What can hang from each mark:
j486: j102
j518: j452
j573: j102 j936
j102: j70 j486
j489: j452
j70: j102 j452
j452: j70 j487 j489 j518
j487: j452
j936: j573

Known rows, with every way that one mark hangs from another:
(j486 (j102 (j70 (j452 j487 j518)))): [-0.42 -0.26 -1.40 -4.60 -0.25  2.00 -2.05 -3.39 -5.78  0.14 -2.62  2.00
 -0.77  2.06 -0.90 -0.53  5.55  2.82 -5.73  1.35  1.14]
(j102 j70): [-0.42 -1.02  0.40 -5.21 -0.38  2.03 -1.60  0.12 -4.28  2.69 -3.03  1.66
 -0.50  4.81  0.94 -0.26  4.73 -0.45 -4.75  3.39 -0.48]
(j489 (j452 j70)): [-2.45  0.70 -0.07 -4.14 -1.72  2.47  2.15  5.62 -2.16  0.69 -0.28 -0.71
 -1.02  2.87  0.10  0.41  0.04  2.23 -2.53  2.44  1.51]
(j573 (j102 j70) j936): [-0.29 -1.94  3.24 -4.73 -1.30  3.05 -1.48 -1.08 -3.94  2.28 -1.33  1.06
 -2.22  3.17 -0.47 -0.13  4.43 -1.43 -7.44  0.61 -2.29]
(j487 (j452 j70 j518)): [-2.48  0.59 -0.44 -5.15 -0.75  1.55 -0.44  4.74 -5.27  0.75 -1.86  1.80
 -0.63  2.74  0.45  1.02  0.90  2.05 -2.40  1.24  1.40]
(j573 (j102 (j70 (j452 j489 j518))) j936): [-0.97 -0.69  1.77 -2.96 -0.81  2.95 -2.41 -2.38 -2.90 -1.56 -1.20  0.69
 -2.68  1.32 -1.93 -3.42  3.31 -1.24 -6.46 -4.55  1.01]
(j489 (j452 j70 j487)): [-3.75  1.14 -0.99 -5.54 -2.42  1.78  3.15  6.93 -3.00  0.00 -0.36 -0.38
 -1.65  1.62 -0.18  2.59  0.39  3.89 -4.00  3.28  2.02]
(j70 (j452 j487)): [-1.90 -0.88 -1.21 -8.22 -2.50  2.27 -0.80  4.92 -3.27  1.22 -2.19  2.30
 -1.27  2.64 -1.37  1.75  1.41  2.29 -4.14  2.88  0.11]
(j518 j452): [-1.24 -0.11 -2.06 -6.12 -1.24  2.62  1.92  3.64 -1.50 -0.53 -1.73  2.66
 -0.61  3.93 -1.07 -0.42  2.21  3.20 -3.02  3.27 -1.45]
(j487 (j452 j489 j518)): [-2.19  1.78 -3.38 -4.35 -0.45  1.39 -1.12  3.24 -4.67 -0.79 -3.04  2.35
 -0.29  3.39  0.47  0.00  1.50  1.51 -3.17  1.02  1.17]
(j452 j70): [-2.00  0.51  1.26 -5.95 -1.82  1.87 -0.01  3.94 -3.86  2.42 -1.63 -0.35
 -1.47  2.86  0.76  0.51  1.21  0.74 -2.47  2.42  0.58]
(j102 j486): [-0.50 -0.34 -0.97 -6.22 -1.92  2.48 -2.29  2.27 -2.74 -0.61 -1.97  0.60
 -0.33  4.45  0.97 -2.12  1.44 -2.60 -3.84  3.33 -0.70]
(j70 j452): [-0.44 -1.15 -0.46 -7.11 -1.63  2.88 -1.71  3.50 -2.81  1.58 -2.08  2.11
 -0.59  3.73 -1.02 -0.33  1.46  0.52 -2.31  2.12 -0.55]
(j487 (j452 (j70 j102) j489 j518)): [-2.73  2.22 -0.10 -3.31  0.20  1.63  1.66  3.21 -4.90 -3.10 -2.02  1.82
 -1.33  1.55  1.66 -1.13  1.43  2.25 -3.02 -0.83  2.50]
(j102 (j70 (j452 j489 j518)) j486): [-0.51  0.48 -1.22 -2.96 -0.38  2.46 -3.57 -1.62 -2.10 -3.69 -2.83  0.56
 -0.40  3.06 -0.50 -5.96  2.78 -3.66 -4.60 -2.52  3.14]
(j936 j573): [-1.02 -0.62 -0.88 -7.48 -1.15  2.10 -0.45  2.25 -3.91  3.13 -3.27  1.48
 -1.80  3.73  0.77  0.66  2.51  1.13 -4.43  6.08  0.54]
(j573 (j102 j70 j486) j936): [ 0.13 -2.18  3.64 -4.12 -1.55  3.54 -2.84 -1.81 -3.13 -0.53 -1.18  0.40
 -1.77  3.37 -0.25 -2.71  3.57 -5.18 -8.09  0.18 -2.10]
(j70 (j102 j486) (j452 j487 j489)): [-1.78  0.66 -0.99 -5.77 -1.72  2.85  0.22  2.91 -2.14 -5.47 -2.00  1.74
 -1.57  1.54  0.29 -2.59  1.45 -1.31 -5.52  0.37  1.22]
(j936 (j573 (j102 (j70 j452)))): [-0.13 -2.35  3.25 -6.39 -0.27  3.19  0.66 -0.54 -4.14  1.83 -3.88  2.40
 -2.38  2.92 -0.88 -0.51  4.87 -0.09 -5.35  2.13  0.22]
(j518 (j452 j70 j487)): [-3.75  0.85 -0.84 -6.26 -2.10  1.90  4.07  5.99 -2.38 -0.09 -1.42  1.28
 -1.85  1.35 -1.45  2.27  1.41  5.02 -4.22  2.82  0.61]
(j487 (j452 j70)): [-2.24  0.03  0.81 -5.63 -1.05  2.29 -0.01  6.73 -4.86  2.79 -2.52  1.92
 -0.47  3.54  0.28  2.78  1.19  0.66 -2.34  3.67 -0.24]
(j518 (j452 j70 j489)): [-3.18  2.42 -0.57 -3.92 -1.12  2.29  3.86  4.43 -1.39 -1.06 -1.92  0.05
 -1.61  1.87 -0.81 -0.82  1.13  2.47 -2.27  0.46  1.41]

Rows:
[-4.43  2.75 -1.67 -5.35 -1.88  1.66  4.72  5.64 -2.01 -1.76 -1.78  0.38
 -2.11  0.82 -1.32  1.32  1.36  4.27 -3.90  1.23  1.95] : (j518 (j452 j70 j487 j489))
[-0.43 -0.67  2.35 -4.43 -0.23  3.31  0.15 -1.38 -2.94 -2.41 -4.34  0.48
 -2.19  2.61 -0.81 -3.45  4.07 -4.26 -6.18  0.12  1.61] : (j936 (j573 (j102 (j70 (j452 j489)) j486)))
[-1.09 -2.25  2.27 -6.99 -1.13  3.08  0.68  0.31 -4.15 -1.39 -3.80  2.01
 -2.48  1.97 -1.15 -0.73  4.38 -2.04 -7.68  2.41  0.77] : (j936 (j573 (j102 (j70 (j452 j487)) j486)))
[ 0.44 -1.48  0.85 -5.96 -1.28  3.72 -1.68  1.80 -1.65 -3.61 -1.12  2.50
 -0.67  3.25  0.55 -4.15  1.32 -2.60 -4.05  1.26 -0.62] : (j70 (j102 j486) j452)
[-1.29  1.69 -2.09 -3.39  0.05  1.67 -1.16 -3.84 -5.67 -1.37 -3.19  0.86
 -1.03  1.54 -0.62 -1.35  5.41  2.31 -5.40 -0.41  2.45] : (j486 (j102 (j70 (j452 j487 j489 j518))))
[ 0.14 -3.05  4.05 -4.96 -1.32  3.96 -2.31 -0.05 -2.92  1.66 -1.23  2.09
 -2.13  2.73 -2.23 -1.21  3.60 -1.81 -6.57 -1.08 -1.80] : (j573 (j102 (j70 j452)) j936)
[-2.50  0.79 -2.12 -4.59 -0.63  1.31 -1.26  0.15 -3.92 -1.28 -2.98  1.53
 -1.41  1.71 -0.93 -1.52  3.66  1.79 -5.58 -1.40  3.52] : (j102 (j70 (j452 j487 j489 j518)))
[-1.01  1.20 -0.65 -3.96 -0.33  2.38 -0.37 -2.30 -5.12  0.31 -3.72  0.97
 -0.94  2.29 -0.49  0.39  5.75  1.29 -5.43  1.64  0.89] : (j486 (j102 (j70 (j452 j487 j489))))
[-3.06  1.21 -1.33 -3.50 -1.60  2.09  2.52  3.74 -2.51 -7.22  0.98  0.01
 -1.67  0.32  1.02 -2.90 -0.29  2.18 -5.90  0.18  3.54] : (j489 (j452 (j70 (j102 j486)) j487 j518))
[-2.36  2.09 -0.07 -2.51 -0.10  2.17  0.23  2.97 -4.04 -5.89 -1.78  1.03
 -0.86  1.62  1.96 -3.43  0.71 -1.47 -3.85 -1.22  2.50] : (j487 (j452 (j70 (j102 j486)) j489 j518))
[-1.61  0.08  0.74 -3.97 -0.36  2.42 -0.47  3.46 -4.29 -4.63 -1.19  2.19
 -0.54  2.30  1.66 -2.57  0.64 -0.98 -3.91  0.35  1.28] : (j487 (j452 (j70 (j102 j486)) j518))
[-1.90  0.76 -2.26 -3.98 -1.01  1.73 -2.41 -0.38 -2.96 -4.41 -2.88  0.84
 -0.98  1.70 -0.73 -3.72  2.85 -2.08 -6.17 -1.57  3.78] : (j102 (j70 (j452 j487 j489 j518)) j486)
[-2.16 -0.16 -2.79 -7.60 -2.04  1.63 -1.72  3.21 -3.87 -0.61 -1.50  2.21
 -1.50  1.76 -1.24 -0.08  1.07  3.32 -4.22  0.90  1.71] : (j70 (j452 j487 j518))
[-3.81  3.04 -0.59 -4.55 -0.86  0.68  2.45  2.02 -4.76 -3.51 -1.07  0.05
 -2.95 -0.32  1.86 -0.95  1.60  3.76 -4.93 -0.84  3.89] : (j452 (j70 j102) j487 j489 j518)
[-1.74  0.37  1.19 -2.91 -1.27  3.34  2.27  4.08 -1.23 -5.06  0.45 -0.35
 -0.88  2.21  1.62 -3.17  0.01 -0.58 -4.03  1.49  1.41] : (j489 (j452 (j70 (j102 j486))))
[-2.50  0.48  1.47 -5.95 -1.89  2.09  1.48  3.65 -3.63 -3.41 -1.09  0.35
 -2.11  1.29  1.96 -0.56  1.31 -0.39 -5.82  2.33  1.07] : (j452 (j70 (j102 j486)) j487)
[-4.29  3.31 -1.76 -5.12 -1.80  0.30  0.89  3.12 -4.43 -0.96 -1.57 -1.25
 -2.54  0.35  0.55  0.27  0.90  3.10 -4.28 -0.33  4.05] : (j452 j70 j487 j489 j518)
[-1.44 -1.65 -0.08 -6.79 -1.19  2.27 -0.83  1.98 -3.75  1.69 -3.07  2.77
 -0.93  3.04 -1.07  0.94  4.19  0.90 -5.44  2.42  0.73] : (j102 (j70 (j452 j487)))
[-1.05 -1.20 -1.07 -5.50 -1.27  2.10 -3.20  0.03 -3.29 -3.03 -2.36  1.74
 -0.70  2.46 -0.88 -3.03  3.15 -1.55 -6.59  0.00  2.31] : (j102 (j70 (j452 j487 j518)) j486)
[ 1.02 -1.03  0.91 -4.25  0.05  3.24 -2.47 -3.07 -4.69  2.31 -3.02  1.71
  0.01  4.02 -0.31 -1.06  6.15  0.01 -3.89  2.63 -0.89] : (j486 (j102 (j70 j452)))
[ 0.44 -2.60  3.03 -5.85 -0.43  3.73 -0.66 -1.10 -3.27 -0.77 -3.57  1.70
 -1.94  3.22 -0.87 -2.85  4.34 -3.71 -6.34  1.71  0.30] : (j936 (j573 (j102 (j70 j452) j486)))
[-2.39  1.32 -2.45 -5.72 -0.98  1.75  0.48  1.67 -3.58 -4.45 -1.53  2.36
 -2.09  0.50  0.16 -2.21  1.61  3.65 -4.62 -1.29  2.82] : (j70 j102 (j452 j487 j489 j518))
[-3.04  0.83 -4.66 -5.29 -1.88  1.20  1.14  3.89 -3.26 -2.35 -0.29  1.03
 -0.99  2.03 -0.32  0.52  0.62  5.07 -4.74  2.59  2.08] : (j489 (j452 j487 j518))
[-2.68  2.27  0.74 -3.23 -0.38  2.60  5.22  3.24 -1.28 -3.99 -1.22  1.17
 -2.01  1.17  0.56 -2.23  1.84  3.25 -3.22 -0.08  1.11] : (j518 (j452 (j70 j102) j489))
[ 0.64 -3.03  4.00 -4.31 -1.73  4.41 -3.28 -0.85 -1.86 -1.10 -1.19  1.46
 -1.64  2.95 -1.81 -3.41  2.97 -5.25 -7.20 -1.25 -1.67] : (j573 (j102 (j70 j452) j486) j936)
[-1.49  0.16  1.46 -3.94 -0.91  3.42  3.03  3.39 -0.81 -5.25 -0.62  1.57
 -1.26  2.07  0.57 -3.75  1.34  0.25 -4.12  1.32 -0.05] : (j518 (j452 (j70 (j102 j486))))
[-4.13  2.64 -0.41 -4.48 -1.03  1.96  6.31  4.46 -2.12 -4.55 -1.20  1.35
 -2.63  0.03  0.11  0.14  2.09  5.16 -4.73  0.70  1.79] : (j518 (j452 (j70 j102) j487 j489))
[-0.24 -1.45  2.21 -5.59 -2.76  3.62 -2.40  1.07 -2.51 -1.42 -0.34  0.37
 -2.04  2.98 -0.52 -1.68  0.96 -3.71 -6.57  0.79 -2.70] : (j573 (j102 j486) j936)
[-0.07 -1.61  2.76 -5.61 -0.37  2.80  0.13 -1.80 -4.24 -0.47 -3.70  0.94
 -1.93  3.60  0.81 -1.59  4.93 -3.52 -7.04  3.41 -0.10] : (j936 (j573 (j102 j70 j486)))
[-3.51  2.90 -0.73 -3.66 -1.31  1.25  1.37  1.30 -3.82 -6.45 -1.01 -0.77
 -2.35 -0.13  1.97 -2.95  1.02  0.19 -5.70 -1.43  4.04] : (j452 (j70 (j102 j486)) j487 j489 j518)
